Every row comes from one small tree of marks. The marks that hang from a mark follow it in brackets, in the order of their numbers. Every link used is in the known rows. Which tree was each row made from?
Known rows:
Q_243{Q_573{Q_311{Q_223}}}: [ 19  16  32  26 -13   7  19  -5  -2   3  -9  -9  23  17  32 -26   7  -9
  -7  10  11 -25 -24 -18 -33]
Q_311{Q_223{Q_359}}: [ 31   9  28  21  18  29  14 -11   8   7 -19 -23  10  -7  20 -37  -1 -18
  13  10  -1 -10 -24  -7 -34]
Q_223{Q_359{Q_573{Q_311}} Q_488 Q_804}: [ 17 -22  27  28   3 -19  12 -14 -30   9 -37   5  36 -15  26 -43  23  -9
  -6   9  19  32   6  21 -21]
Q_311{Q_223{Q_359{Q_573} Q_804} Q_327}: [ 26   2  25  32  26  19  -5 -17 -10  16 -45 -10  20  -4  15 -55   5  -2
   0  12  12  13  -7  19 -33]
Q_988{Q_223{Q_488}}: [ 10  19  30  22 -10  -6  32  -7  14  -8 -18  -2   5 -21  16 -33  12 -17
   8  20   2  14  -6 -24 -43]
Q_243{Q_573}: [  3  32  17  16  -8   0  22  13  -4  -9 -22  -8  32  10  29 -20   9 -21
  -9  11   3 -19 -31  -2 -44]
Q_488{Q_223{Q_359{Q_573} Q_804}}: [ 12  -5  16  14   5   7  -6  10 -22  24 -30  -7  41 -36  17 -41  11  -6
   3   2   9  11 -16  13 -47]
Q_805{Q_223{Q_488 Q_804}}: [  0  -9  14  18   7  -8  19 -25   6 -16 -16  -9  20 -34   4 -35   3 -11
  -9  15  28  17   4  -6 -39]
Q_311{Q_223{Q_359 Q_804} Q_327}: [ 18   2  29  31  30  26  -2 -31   6   7 -34 -21   7 -11  11 -47   3  -7
   7  19  13   8 -12   6 -39]
Q_988{Q_223{Q_359{Q_573} Q_488 Q_804}}: [ 14   0  25  32   6 -12  18  -3  -3  14 -42   9  29 -35  13 -54  29 -13
   8  18  11  36  -1  10 -48]
Q_223{Q_359}: [ 19  11  23  11  13  12  12  -2  -7  -1 -26 -21  19  -7  25 -29   4 -18
   4  15  -3  -2 -23   7 -38]
Q_223{Q_804}: [  1   9   9  18   4   2  12  -4  -3  -6 -27 -10  28 -18  13 -22   3 -11
  -9   1  11   6 -10  -2 -38]
Q_327{Q_311{Q_223}}: [ 28  21  30  20   7  13   7 -22  16  -3 -21 -14   7   5  23 -29  -8  -2
   7  16  14 -19  -6 -30 -27]
Q_805{Q_223{Q_359{Q_573} Q_488 Q_804}}: [ 14 -17  14  19  16  -9  11 -14 -14   2 -33  -4  33 -31   9 -51  11  -8
  -3  18  24  27   3  21 -38]
Q_988{Q_223{Q_359}}: [ 16  21  33  17   8   8  12   2   6   7 -27 -16   8 -16  20 -38  10 -11
  14  26  -6   4 -24  -7 -58]
Q_311{Q_223{Q_804}}: [ 12   8  12  28  10  18  16 -14  13   2 -21 -11  20 -20   9 -31   0 -13
  -1  -2  14  -3 -10 -15 -33]
Q_311{Q_327}: [  9  24  25  13   6  10  11 -12  -6 -14 -28 -21   5   8  23 -24  -7  -5
  -9  19   0  -2 -13  -2 -33]
Q_243{Q_573{Q_311 Q_359}}: [ -6  27  39  22 -10 -12   5  10 -22  -1 -23  -5  24  18  30 -15  15  -9
 -14  10  25 -31 -38   3 -41]
Q_988{Q_223}: [  9  28  25  15  -7   4  20   6  13  -4 -21 -14   8 -12  18 -26   4  -6
   3  16  -1  -2 -17 -23 -51]
Q_573{Q_251 Q_311{Q_223 Q_327}}: [ 21   6  43  26  -2  10   6  -9 -15  11 -19 -12   6  14  24 -21   1   5
  -1  21   3 -13  -1 -14 -19]
Q_223{Q_359 Q_488 Q_804}: [ 10  -9  21  27  17  -4  20 -19  -4  -1 -32  -6  24 -28  13 -39  18 -27
   4  16  14  24  -6  13 -36]
Q_311{Q_223{Q_488 Q_804} Q_327}: [ 13   2  25  35  12  11  19 -39  14  -7 -27  -7   4 -16   6 -44   4 -16
  -1  15  20  17   6 -10 -25]
Q_488{Q_223}: [  9  14  19   5 -10  15  10   7  -3   2  -5 -19  20 -24  18 -19  -5 -12
   0   3   1 -13 -23 -21 -43]
Q_359{Q_573{Q_311}}: [ 19   5  21  10 -14 -10  11   8 -28   0 -24  -5  31   9  34 -21   2   6
 -16  -1   3   0  -4   1 -20]

Write each row's tree:
[ 39   7  24  20  15  23  13   3  -8  13 -31 -13  24  -4  25 -44   2 -15
   8   2  -2  -4 -17   5 -28] => Q_311{Q_223{Q_359{Q_573}}}
[ 36  -3  31  30   7   8  27  14 -18  22 -32   4  30 -11  20 -40  22 -28
  16  12  -1   4  -1   9 -16] => Q_311{Q_223{Q_359{Q_573{Q_251}} Q_488}}
[ -3  15  49  22   0  -7  -8   7 -36   8 -33  -9   7  17  24 -11   9   6
 -11  20  19 -20 -15   9 -25] => Q_573{Q_251 Q_311{Q_327} Q_359}
[ 21  -7  33  38  29  18  13 -43   8   4 -31 -10   3 -18  10 -55  11 -19
  12  26  17  23  -1   5 -31] => Q_311{Q_223{Q_359 Q_488 Q_804} Q_327}
[ 17  11  22  30  13   8   0 -28  17   1 -29  -7  15 -10  13 -32  -2   0
   3  13  28  -6   0 -25 -32] => Q_327{Q_311{Q_223{Q_804}}}
[  6   0  29  32  12  -7  21 -16  12   7 -30  -1  15 -38   9 -47  24 -20
  13  27  14  31  -7  -3 -53] => Q_988{Q_223{Q_359 Q_488 Q_804}}
[  4  -5  21  14  11  14  -2  -3  -7  18 -20 -18  27 -41  11 -35   7 -12
   8   8  11   6 -22   3 -54] => Q_488{Q_223{Q_359 Q_804}}
[ 22  -1  21  29  25  22   8 -18   9  11 -26 -16  19 -23  12 -40   5 -17
  10   8  12   3 -18   1 -39] => Q_311{Q_223{Q_359 Q_804}}
[ 25   2  30  31  29  12  -6 -31  11  10 -35 -14  15 -13  16 -43   4  -3
  13  22  24   0  -8  -8 -37] => Q_327{Q_311{Q_223{Q_359 Q_804}}}
[ 28 -11  21  34  17   8  20 -14  -4  14 -36   3  30 -24  13 -54  17 -23
   8   3  18  23   0  11 -23] => Q_311{Q_223{Q_359{Q_573} Q_488 Q_804}}
[ 15  -9  15  26  10  -9  16  -4 -19   7 -43   4  38 -24  17 -45  22 -21
  -1   8  14  30   0  24 -28] => Q_223{Q_359{Q_573} Q_488 Q_804}
[ 33  10  35  26  16  20   2   9 -24  25 -44 -10  20  10  22 -41  11  -6
   8  21  -5  -5  -9  17 -25] => Q_311{Q_223{Q_359{Q_573{Q_251}}} Q_327}
[ 24  -3  26  23   2  -9  25  22 -33  15 -40   6  39  -9  25 -32  26 -27
   8  16  -3  13  -1  22 -21] => Q_223{Q_359{Q_573{Q_251}} Q_488}
[ 28   4  40  27  -6   4   5   4 -32  18 -30  -3  20  20  28 -29   6  11
  -6  12   5  -7   5  -1 -12] => Q_359{Q_573{Q_251 Q_311{Q_223 Q_327}}}
[ 24  11  49  31  10  15   4 -22  -8  11 -21 -18  10  27  36 -45   9  -2
   1  33   8 -14 -26   1 -39] => Q_243{Q_573{Q_311{Q_223{Q_359} Q_327}}}
[  3   5  44  35  13   8 -12 -31  -9   7 -29 -11  -1   3  11 -34   2   9
 -10   9  37  -9 -14  -2 -29] => Q_573{Q_311{Q_223{Q_804} Q_327} Q_359}
[ 22   6  46  33   2   7  14  11 -19  25 -19  -6  33  14  33 -28  24 -15
   9  23   3 -25 -24   2 -35] => Q_243{Q_573{Q_251 Q_311{Q_223{Q_359}}}}
[ 26  -8  34  37  26   4   8 -42  15   6 -32  -3  13 -19  13 -48  12 -15
  17  26  29  14   3 -10 -29] => Q_327{Q_311{Q_223{Q_359 Q_488 Q_804}}}
[ 32   4  27  20 -10   6  12  -2 -15   9 -16  -5  24   8  29 -30  -1   4
  -8  -4   6  -7  -5 -12 -16] => Q_359{Q_573{Q_311{Q_223}}}
[ 12  16  51  26   8  15  -6 -23  -8   1 -21 -18 -10  14  21 -29  -4   6
  -6  11  24 -22 -21 -10 -23] => Q_573{Q_311{Q_223 Q_327} Q_359}
[ 11  10  46  28  -2   6   5  10 -20  19 -19  -7  13   3  19 -10  10  -6
   3   4  17 -33 -19 -11 -20] => Q_573{Q_251 Q_311{Q_223} Q_359}
